Known rows, with every way that one mark hangs from another:
Z123[Z389]: [ 1.81, -1.16,  0.63, -0.39,  1.31, -0.36,  1.07, -0.37,  1.78, -2.05,
 -0.23, -1.01,  1.64, -0.37,  1.06,  2.50, -1.10, -0.02,  0.52, -1.17,
  1.06, -0.48, -1.94]
Z44[Z902[Z389[Z123]]]: [ 1.78, -0.83, -0.53, -0.96,  0.35, -0.79,  1.64, -0.77,  0.55,  0.93,
 -0.29, -1.68,  3.44, -0.31,  0.07, -0.70, -1.86,  1.74,  0.13, -2.71,
  0.90, -0.48,  0.36]
Z44[Z902]: [ 1.53, -1.27, -0.37, -0.57,  0.63, -0.14,  1.13, -0.40,  0.24, -1.23,
 -0.17, -1.00,  2.45,  0.07,  0.20, -0.33, -0.94,  1.13,  0.96, -1.85,
  1.13, -0.59, -0.31]
Z389[Z123 Z171]: [ 2.22, -0.88,  0.56, -2.10,  1.41, -0.84,  1.04, -0.06,  0.13, -1.56,
 -0.39, -0.84,  4.58, -0.03,  0.42,  0.50, -0.73,  0.43,  0.45, -0.17,
  1.23, -0.79, -1.70]
Z389[Z171 Z881[Z558]]: [ 2.31, -0.35,  0.53, -0.17,  0.16, -0.70,  1.45,  2.28,  0.79, -0.87,
 -0.47,  0.53,  5.11, -0.44,  0.55,  0.07, -0.10,  0.45,  0.59,  0.65,
  2.13, -0.92, -1.24]
Z850[Z44[Z902[Z881[Z558]]]]: [ 1.85, -0.63, -0.70,  0.19, -0.31, -0.34,  0.82,  0.24, -0.26, -2.08,
 -0.56, -0.50,  2.83, -0.88,  0.22, -0.01, -0.51,  2.21,  1.39, -1.34,
  1.65, -0.87,  2.22]
Z123[Z389[Z171 Z881[Z558]]]: [ 2.22, -0.44,  0.37, -0.10,  0.38, -0.79,  1.13,  1.78,  2.40, -1.99,
 -0.39,  0.53,  4.40, -0.72,  1.20,  1.62, -0.47,  0.17,  0.29,  0.48,
  2.03, -0.78, -2.37]
Z902[Z44]: [ 2.06, -1.24,  0.53, -0.21,  1.65, -0.06,  0.84,  0.00,  0.13, -0.59,
 -0.69, -0.98,  2.28, -1.08,  0.34,  1.12, -0.23,  0.38,  0.31, -1.10,
  1.09, -0.65,  0.67]
Z558[Z881[Z902]]: [ 1.38, -1.02, -0.62, -0.30,  0.47, -0.45,  1.41,  0.70,  0.95, -1.90,
 -0.70, -1.35,  1.31, -0.33, -0.21, -0.72, -0.83,  0.31,  1.52, -0.34,
  0.98, -0.58, -1.35]
Z389[Z902[Z881]]: [ 1.94, -1.16,  0.16, -0.60, -0.02, -0.42,  0.03,  0.03, -0.11, -2.33,
 -0.77, -0.47,  1.58, -0.11,  0.54,  2.24, -1.49,  1.56,  1.52, -0.27,
  0.04, -0.76,  1.11]
Z389[Z171]: [ 2.17, -1.08,  0.73, -1.48,  1.10, -0.28,  1.15,  0.14,  0.33, -1.71,
 -0.52,  0.13,  3.41, -0.09,  0.41,  0.27, -0.87, -0.05,  0.70,  0.34,
  1.12, -0.69, -1.72]
Z902[Z44 Z389[Z171] Z881]: [ 2.48, -1.04,  0.21, -1.24,  0.01, -0.35,  0.34,  0.02, -0.14,  0.13,
 -1.57,  0.90,  3.39, -1.45,  0.28, -0.61, -1.93,  0.41,  0.20, -0.37,
  0.24, -0.59,  0.62]
Z389[Z123 Z171 Z881]: [ 2.37, -0.78,  0.29, -1.09,  0.91, -1.11,  1.30,  0.99,  0.64, -1.52,
 -0.39, -0.59,  5.88, -0.13,  0.23,  0.52, -0.31,  0.67,  0.43, -0.48,
  1.30, -0.86, -1.46]
Z850[Z44]: [ 2.25, -0.99,  0.81, -0.05,  1.16, -0.17,  1.70, -0.42, -0.09, -1.76,
 -0.27, -1.08,  2.28, -0.69,  0.40,  1.37, -0.11,  0.90,  0.65, -0.89,
  1.24, -0.74,  0.65]
Z558[Z881]: [ 1.67, -0.90,  0.20, -0.55,  0.21, -0.53,  1.69,  1.27,  0.49, -0.72,
 -0.28, -1.28,  1.12, -0.05,  0.09,  0.74, -0.54,  0.28,  1.26, -0.31,
  0.61, -0.69, -0.84]
Z850[Z44[Z902[Z389 Z881[Z558]]]]: [ 2.10, -0.43, -0.66,  0.40, -1.38, -0.44,  1.38,  0.18,  0.02, -0.18,
 -0.79, -0.24,  2.64, -1.11,  0.13, -0.83, -1.61,  2.28,  0.64, -1.76,
  1.28, -0.67,  2.71]
Z123[Z389[Z171 Z881[Z558 Z902]]]: [ 2.02, -0.56, -0.45,  0.20,  0.30, -0.74,  0.72,  1.29,  2.66, -2.85,
 -0.75,  0.59,  4.47, -0.94,  0.84,  0.44, -0.78,  0.32,  0.49,  0.45,
  2.35, -0.70, -2.76]
Z123[Z389[Z171 Z902]]: [ 2.15, -1.07,  0.73, -1.68,  1.26, -0.47, -0.08, -0.41,  1.58, -2.02,
 -0.29,  0.33,  1.68, -0.26,  1.47,  3.12, -1.10,  1.05,  0.59,  1.14,
  0.53, -0.62, -1.83]
Z123[Z389[Z171]]: [ 2.09, -1.13,  0.67, -1.26,  1.29, -0.41,  0.77, -0.22,  1.74, -2.24,
 -0.41,  0.14,  2.58, -0.35,  1.11,  1.62, -1.12, -0.15,  0.36, -0.07,
  1.10, -0.56, -2.98]
Z44[Z902[Z389[Z171] Z881[Z558]]]: [ 1.90, -0.44, -0.70, -1.05, -1.21, -0.42,  0.67,  0.61,  0.18, -0.01,
 -1.00,  1.13,  3.78, -0.63,  0.21, -2.24, -2.42,  1.21,  0.76, -0.59,
  1.08, -0.68,  0.32]
Z881[Z902[Z44 Z389[Z171]]]: [ 2.22, -1.10, -0.23, -0.96,  0.73, -0.12,  0.64, -0.37,  0.50, -0.08,
 -1.42,  0.25,  3.38, -1.73,  0.07, -1.64, -1.65,  0.26, -0.08, -0.32,
  1.12, -0.46, -0.38]

Rows:
[ 1.97, -0.52, -0.35,  0.67,  0.80, -0.16,  1.13,  0.33,  0.87,  0.66,
 -1.18, -0.53,  2.51, -2.10,  0.23, -1.09, -1.50,  0.73, -0.08, -1.05,
  1.96, -0.50,  1.07] -> Z881[Z558 Z902[Z44 Z389]]
[ 1.96, -0.42,  0.38,  1.20,  0.41, -0.74,  1.48,  1.43,  2.49, -1.76,
 -0.16, -0.42,  3.34, -0.74,  1.15,  2.30, -0.44,  0.47,  0.41, -0.95,
  2.05, -0.71, -1.23] -> Z123[Z389[Z881[Z558]]]
[ 2.57, -0.78,  0.25, -1.57,  1.54, -1.06, -0.10,  0.77,  0.22, -0.81,
 -0.65, -0.20,  5.02, -1.08,  0.57,  1.87,  0.49,  2.04,  0.14,  0.51,
  0.86, -0.92,  1.19] -> Z389[Z123 Z171 Z881 Z902[Z44]]
[ 2.17, -0.12, -0.01, -0.28, -0.49, -0.91,  1.35,  0.82,  0.42,  0.27,
 -0.78, -1.10,  3.67, -0.82,  0.31,  0.12, -2.22,  1.10,  0.40, -1.75,
  1.30, -0.74,  1.06] -> Z902[Z389[Z123] Z881[Z558]]
[ 2.59, -0.94, -0.07, -1.85,  0.43, -0.83,  0.22, -0.08, -0.25,  0.31,
 -1.39, -0.01,  4.61, -1.40,  0.24, -0.34, -1.83,  0.84, -0.08, -0.84,
  0.38, -0.67,  0.96] -> Z902[Z44 Z389[Z123 Z171] Z881]
[ 2.19, -1.07,  0.40, -1.04,  2.06, -0.66, -0.03, -0.42, -0.10, -0.26,
 -0.33, -1.67,  2.60, -1.01,  0.61,  2.78, -0.04,  2.13,  0.31, -0.51,
  0.74, -0.78,  2.20] -> Z389[Z123 Z902[Z44]]
[ 2.25, -0.60,  0.23,  0.08, -0.03, -1.11,  2.25,  0.72,  0.97,  0.82,
 -0.38, -1.48,  4.79, -0.44,  0.10,  0.72, -1.35,  1.03, -0.06, -2.15,
  0.95, -0.60,  0.26] -> Z902[Z389[Z123 Z881]]
[ 2.26, -1.01,  0.44, -0.45,  0.47, -0.75,  0.97,  0.71,  2.17, -2.27,
 -0.42,  0.41,  4.10, -0.41,  1.03,  1.92, -0.56, -0.02,  0.33, -0.16,
  1.15, -0.65, -2.89] -> Z123[Z389[Z171 Z881]]
[ 2.23, -0.96, -0.19, -1.15, -0.08, -0.37,  1.69, -0.81,  0.13,  0.23,
 -0.50,  0.25,  3.28, -0.89,  0.13, -1.27, -1.24,  1.68,  0.05, -0.86,
  1.02, -0.53,  0.39] -> Z850[Z44[Z902[Z389[Z171]]]]
[ 2.19, -0.60, -0.49,  0.23,  1.04, -0.52,  0.43,  1.63,  1.01, -1.63,
 -1.17,  0.58,  5.21, -1.71,  0.17, -1.09,  0.10,  0.74,  0.39,  0.57,
  2.46, -0.88, -0.40] -> Z389[Z171 Z881[Z558 Z902[Z44]]]
[ 2.01, -1.26,  0.56, -0.58,  1.73, -0.29, -0.28, -0.64,  1.38, -1.25,
 -0.51, -0.74,  0.72, -1.34,  1.35,  4.06, -0.50,  1.43,  0.21, -0.35,
  0.48, -0.53,  0.73] -> Z123[Z389[Z902[Z44]]]
[ 2.01, -1.25, -0.52,  0.83,  0.97, -0.38,  0.75,  0.59,  0.91, -2.04,
 -0.99, -0.86,  3.95, -1.39, -0.05, -0.07, -0.06,  0.50,  0.57, -1.33,
  1.49, -0.61,  0.14] -> Z389[Z881[Z902[Z44]]]
[ 1.96, -0.69, -0.60,  1.39,  0.97, -0.54,  0.39,  1.04,  2.64, -2.00,
 -0.95, -0.59,  3.49, -1.95,  0.85,  1.28, -0.10,  0.65,  0.12, -1.03,
  2.32, -0.62, -0.48] -> Z123[Z389[Z881[Z558 Z902[Z44]]]]
[ 2.59, -0.89,  0.41, -0.51,  0.18, -0.56,  1.27,  1.11,  0.68,  1.20,
 -1.07,  0.58,  4.66, -1.45,  0.22, -0.40, -0.99,  0.50, -0.48, -0.43,
  0.90, -0.59,  0.12] -> Z902[Z44 Z389[Z171 Z881]]
[ 2.10, -1.02, -0.68,  0.06,  1.45, -0.90,  0.66,  0.30,  0.72, -1.89,
 -0.93, -1.81,  5.22, -1.34, -0.16,  0.16,  0.00,  1.16,  0.28, -1.75,
  1.68, -0.70,  0.42] -> Z389[Z123 Z881[Z902[Z44]]]
[ 2.09, -1.01, -0.55,  0.00, -1.02, -0.39,  1.30, -0.82, -0.22, -0.65,
 -0.76, -0.53,  2.45, -0.88, -0.01, -0.64, -1.82,  1.99,  0.77, -2.22,
  0.39, -0.54,  2.11] -> Z850[Z44[Z902[Z389 Z881]]]
[ 1.76, -0.33, -0.25,  0.47,  0.00, -0.29,  1.77,  0.54,  0.99, -0.02,
 -0.85, -0.59,  2.51, -1.12,  0.17, -1.19, -2.08,  0.62,  0.40, -0.82,
  1.93, -0.48, -0.38] -> Z881[Z558 Z902[Z389]]
[ 2.19, -1.15,  0.20, -1.66,  0.39, -0.61, -0.68, -0.34,  1.15, -3.27,
 -0.83,  0.87,  1.90, -0.31,  1.33,  2.85, -1.59,  1.19,  1.13,  0.85,
  0.11, -0.68, -1.16] -> Z123[Z389[Z171 Z902[Z881]]]
[ 2.39, -0.14,  0.05, -1.32, -0.37, -1.02,  0.95,  1.08,  0.21, -0.20,
 -0.98,  0.03,  4.76, -0.75,  0.47, -0.73, -2.20,  0.86,  0.37, -0.24,
  1.36, -0.79,  0.00] -> Z902[Z389[Z123 Z171] Z881[Z558]]
[ 2.34, -0.31,  0.35,  1.20, -0.03, -0.53,  1.72,  1.93,  1.06,  1.67,
 -0.90, -0.28,  3.83, -1.82,  0.40,  0.24, -0.73,  0.90, -0.35, -1.23,
  1.73, -0.66,  1.72] -> Z902[Z44 Z389[Z881[Z558]]]
[ 2.17, -0.82, -0.34,  0.80, -0.47, -0.64,  2.30,  0.11,  0.63,  0.42,
 -0.41, -0.71,  3.62, -0.87, -0.08, -0.36, -0.76,  2.21,  0.18, -2.27,
  0.98, -0.55,  1.61] -> Z850[Z44[Z902[Z389[Z881]]]]
[ 2.17, -0.77,  0.07,  0.43,  0.56, -0.26,  0.15,  0.98, -0.04, -1.04,
 -1.08, -0.36,  2.84, -1.54,  0.39,  0.57, -0.66,  0.73,  0.81, -0.77,
  1.43, -0.85,  1.75] -> Z902[Z44 Z881[Z558]]
[ 2.42, -1.23,  0.20, -1.76,  0.68, -0.35, -0.92,  0.18, -0.57, -1.64,
 -1.26,  0.84,  2.60, -1.06,  0.60,  1.40, -0.79,  1.53,  0.95,  1.04,
  0.18, -0.83,  1.45] -> Z389[Z171 Z902[Z44 Z881]]
[ 2.33, -1.28,  0.13, -1.55,  0.78, -0.44, -1.29, -0.40,  0.95, -2.53,
 -1.11,  0.89,  1.96, -1.29,  1.36,  3.20, -0.97,  1.35,  0.70,  0.65,
  0.05, -0.68,  0.26] -> Z123[Z389[Z171 Z902[Z44 Z881]]]
[ 2.16, -0.30, -0.62, -0.52,  0.77, -1.13,  1.03,  1.47,  1.07, -2.18,
 -0.68, -0.47,  6.44, -0.77,  0.20, -0.99, -0.32,  0.95,  0.58,  0.14,
  2.66, -0.93, -1.51] -> Z389[Z123 Z171 Z881[Z558 Z902]]
[ 2.11, -0.66,  0.12, -0.15,  0.47, -0.40, -0.56,  1.05, -0.39, -0.81,
 -0.92, -0.17,  1.84, -1.38,  0.72,  2.13, -0.56,  1.93,  1.01,  0.08,
  0.99, -0.92,  2.92] -> Z389[Z902[Z44 Z881[Z558]]]
[ 1.54, -0.80, -0.71, -0.10, -0.55, -0.55,  1.97,  0.74,  1.09,  0.12,
 -0.91, -1.17,  1.08, -0.68, -0.32, -1.30, -1.98,  0.47,  0.88, -0.71,
  0.77, -0.36, -0.98] -> Z558[Z881[Z902[Z389]]]
[ 2.50, -0.10,  0.11,  0.62,  0.36, -1.09,  1.65,  1.60,  0.75,  1.58,
 -0.64, -1.17,  5.05, -1.74,  0.28,  0.66, -0.65,  1.35, -0.68, -1.59,
  1.79, -0.74,  2.24] -> Z902[Z44 Z389[Z123 Z881[Z558]]]
[ 1.51, -0.76, -0.77,  0.09, -0.53, -0.36,  0.49,  0.62,  0.09, -1.67,
 -0.61, -0.32,  2.86, -0.29,  0.22, -0.75, -1.21,  1.46,  1.44, -1.48,
  1.43, -0.77,  0.89] -> Z44[Z902[Z881[Z558]]]
[ 2.32, -0.93,  0.33,  0.82,  0.03, -0.51,  1.64,  0.82,  0.80,  1.32,
 -0.90, -0.63,  3.59, -1.49,  0.23,  0.40, -0.90,  0.74, -0.34, -1.63,
  0.81, -0.55,  1.10] -> Z902[Z44 Z389[Z881]]
[ 2.48,  0.08,  0.32, -0.33, -0.04, -1.16,  1.90,  1.86,  1.10,  0.63,
 -0.52, -0.11,  6.05, -0.79,  0.42, -0.42, -1.15,  0.95, -0.26, -0.22,
  1.94, -0.80, -0.54] -> Z902[Z389[Z123 Z171 Z881[Z558]]]
[ 1.74, -0.96, -0.84, -0.17,  0.02, -0.41,  1.30,  0.52,  0.90,  0.75,
 -1.26, -1.10,  1.03, -1.73, -0.31, -1.20, -1.36,  0.71,  0.47, -0.84,
  0.72, -0.39,  0.44] -> Z558[Z881[Z902[Z44 Z389]]]
[ 2.17, -1.17, -0.49, -0.31,  1.21, -0.57,  0.02,  0.06,  2.24, -2.59,
 -1.15,  0.33,  4.34, -1.54,  0.73,  0.71, -0.29,  0.28,  0.12, -0.19,
  1.50, -0.56, -2.21] -> Z123[Z389[Z171 Z881[Z902[Z44]]]]
[ 2.10, -0.75, -0.31, -0.63,  0.59, -0.73,  1.91, -1.13,  0.05,  0.49,
 -0.18, -1.73,  3.37, -0.91, -0.04, -0.29, -1.07,  2.45, -0.07, -2.49,
  1.13, -0.53,  1.85] -> Z850[Z44[Z902[Z389[Z123]]]]
[ 2.22, -0.66, -0.59,  0.21, -0.17, -1.07,  2.16, -0.16,  0.61,  0.39,
 -0.17, -1.57,  4.84, -0.83, -0.17, -0.23, -0.65,  2.65, -0.09, -2.79,
  1.23, -0.62,  2.03] -> Z850[Z44[Z902[Z389[Z123 Z881]]]]
[ 2.00, -0.95, -0.02, -1.24,  0.60, -0.85, -0.11, -0.23, -0.17, -2.15,
 -0.46, -1.38,  2.84, -0.01,  0.47,  2.45, -1.23,  1.96,  1.35, -0.77,
  0.32, -0.84,  1.38] -> Z389[Z123 Z902[Z881]]
[ 1.98, -1.28, -0.59,  0.88,  1.08, -0.46,  0.39, -0.05,  2.20, -2.71,
 -0.99, -0.79,  3.23, -1.65,  0.56,  1.51, -0.23,  0.53,  0.22, -1.48,
  1.40, -0.49, -0.88] -> Z123[Z389[Z881[Z902[Z44]]]]
[ 2.36, -0.18,  0.29, -0.63,  0.50, -1.17,  1.35,  2.07,  0.79, -1.13,
 -0.28, -0.37,  6.27, -0.39,  0.43,  0.31, -0.04,  0.92,  0.40,  0.11,
  2.21, -1.00, -0.98] -> Z389[Z123 Z171 Z881[Z558]]
[ 2.43, -0.66,  0.15, -1.16,  0.38, -0.42, -0.86,  1.15, -0.37, -1.02,
 -1.22,  1.03,  2.84, -1.41,  0.82,  1.27, -0.59,  1.70,  0.95,  1.47,
  1.06, -0.96,  1.97] -> Z389[Z171 Z902[Z44 Z881[Z558]]]
[ 1.93, -0.94, -0.13, -0.11, -0.05, -0.32,  2.01, -0.90,  0.22,  0.58,
 -0.30, -0.76,  2.22, -0.84,  0.09, -0.65, -1.25,  1.96,  0.23, -2.13,
  0.92, -0.47,  1.49] -> Z850[Z44[Z902[Z389]]]
[ 2.13, -0.87, -0.56, -1.01,  0.85, -1.07,  0.93,  0.56,  0.94, -2.89,
 -0.78, -0.71,  6.24, -0.40, -0.04, -0.70, -0.54,  0.62,  0.72, -0.37,
  1.68, -0.78, -1.90] -> Z389[Z123 Z171 Z881[Z902]]
[ 2.47, -0.45,  0.43, -0.46,  0.72, -0.65,  0.06,  2.00,  0.50, -0.19,
 -0.74,  0.85,  4.14, -1.45,  0.85,  1.52,  0.40,  1.88,  0.34,  1.46,
  1.68, -0.94,  1.24] -> Z389[Z171 Z881[Z558] Z902[Z44]]
[ 2.01, -0.80, -0.43, -2.05,  0.31, -0.80,  1.22, -0.65,  0.41,  0.64,
 -0.45, -0.62,  4.51, -0.29,  0.08, -1.53, -1.96,  1.49, -0.01, -1.52,
  1.00, -0.56, -0.53] -> Z44[Z902[Z389[Z123 Z171]]]
[ 1.99, -1.07, -0.76, -1.41, -1.04, -0.37,  0.68, -0.26,  0.04, -0.48,
 -1.02,  0.89,  3.50, -0.33,  0.02, -1.85, -2.55,  1.07,  0.85, -1.18,
  0.27, -0.53, -0.31] -> Z44[Z902[Z389[Z171] Z881]]
[ 2.06, -0.94, -0.71, -1.39,  0.32, -0.44,  0.94,  0.50,  0.66,  0.35,
 -1.42,  0.17,  2.08, -1.59, -0.22, -1.97, -1.35,  0.50,  0.38,  0.47,
  0.78, -0.44, -0.62] -> Z558[Z881[Z902[Z44 Z389[Z171]]]]
[ 1.75, -0.49, -0.53,  1.22,  0.57, -0.66,  1.12,  1.20,  2.66, -2.78,
 -0.51, -0.62,  3.42, -1.05,  0.77,  1.13, -0.77,  0.50,  0.64, -0.94,
  2.32, -0.63, -1.70] -> Z123[Z389[Z881[Z558 Z902]]]
[ 2.72, -0.66,  0.31, -0.98,  0.49, -1.02,  1.16,  0.78,  0.64,  0.95,
 -0.95, -0.39,  5.72, -1.42,  0.20, -0.11, -0.77,  1.00, -0.59, -0.81,
  0.99, -0.64,  0.48] -> Z902[Z44 Z389[Z123 Z171 Z881]]
[ 2.17, -0.69, -0.69, -1.12, -0.31, -1.20,  1.53,  0.31,  0.94,  0.43,
 -0.42, -0.29,  5.91, -0.27,  0.01, -1.39, -1.35,  1.62, -0.03, -1.66,
  0.99, -0.60, -0.53] -> Z44[Z902[Z389[Z123 Z171 Z881]]]
[ 1.87, -1.23, -0.61, -0.22, -0.04, -0.33,  0.70, -0.73, -0.32, -2.58,
 -0.59, -0.73,  2.56, -0.55,  0.01, -0.04, -0.72,  1.94,  1.32, -1.84,
  0.73, -0.75,  1.66] -> Z850[Z44[Z902[Z881]]]
[ 2.51, -0.82,  0.44, -1.79,  1.07, -0.64,  0.90, -0.26,  0.13,  1.06,
 -0.88, -0.37,  4.38, -1.43,  0.40, -0.19, -1.22,  0.84, -0.66, -0.76,
  0.87, -0.58,  0.19] -> Z902[Z44 Z389[Z123 Z171]]
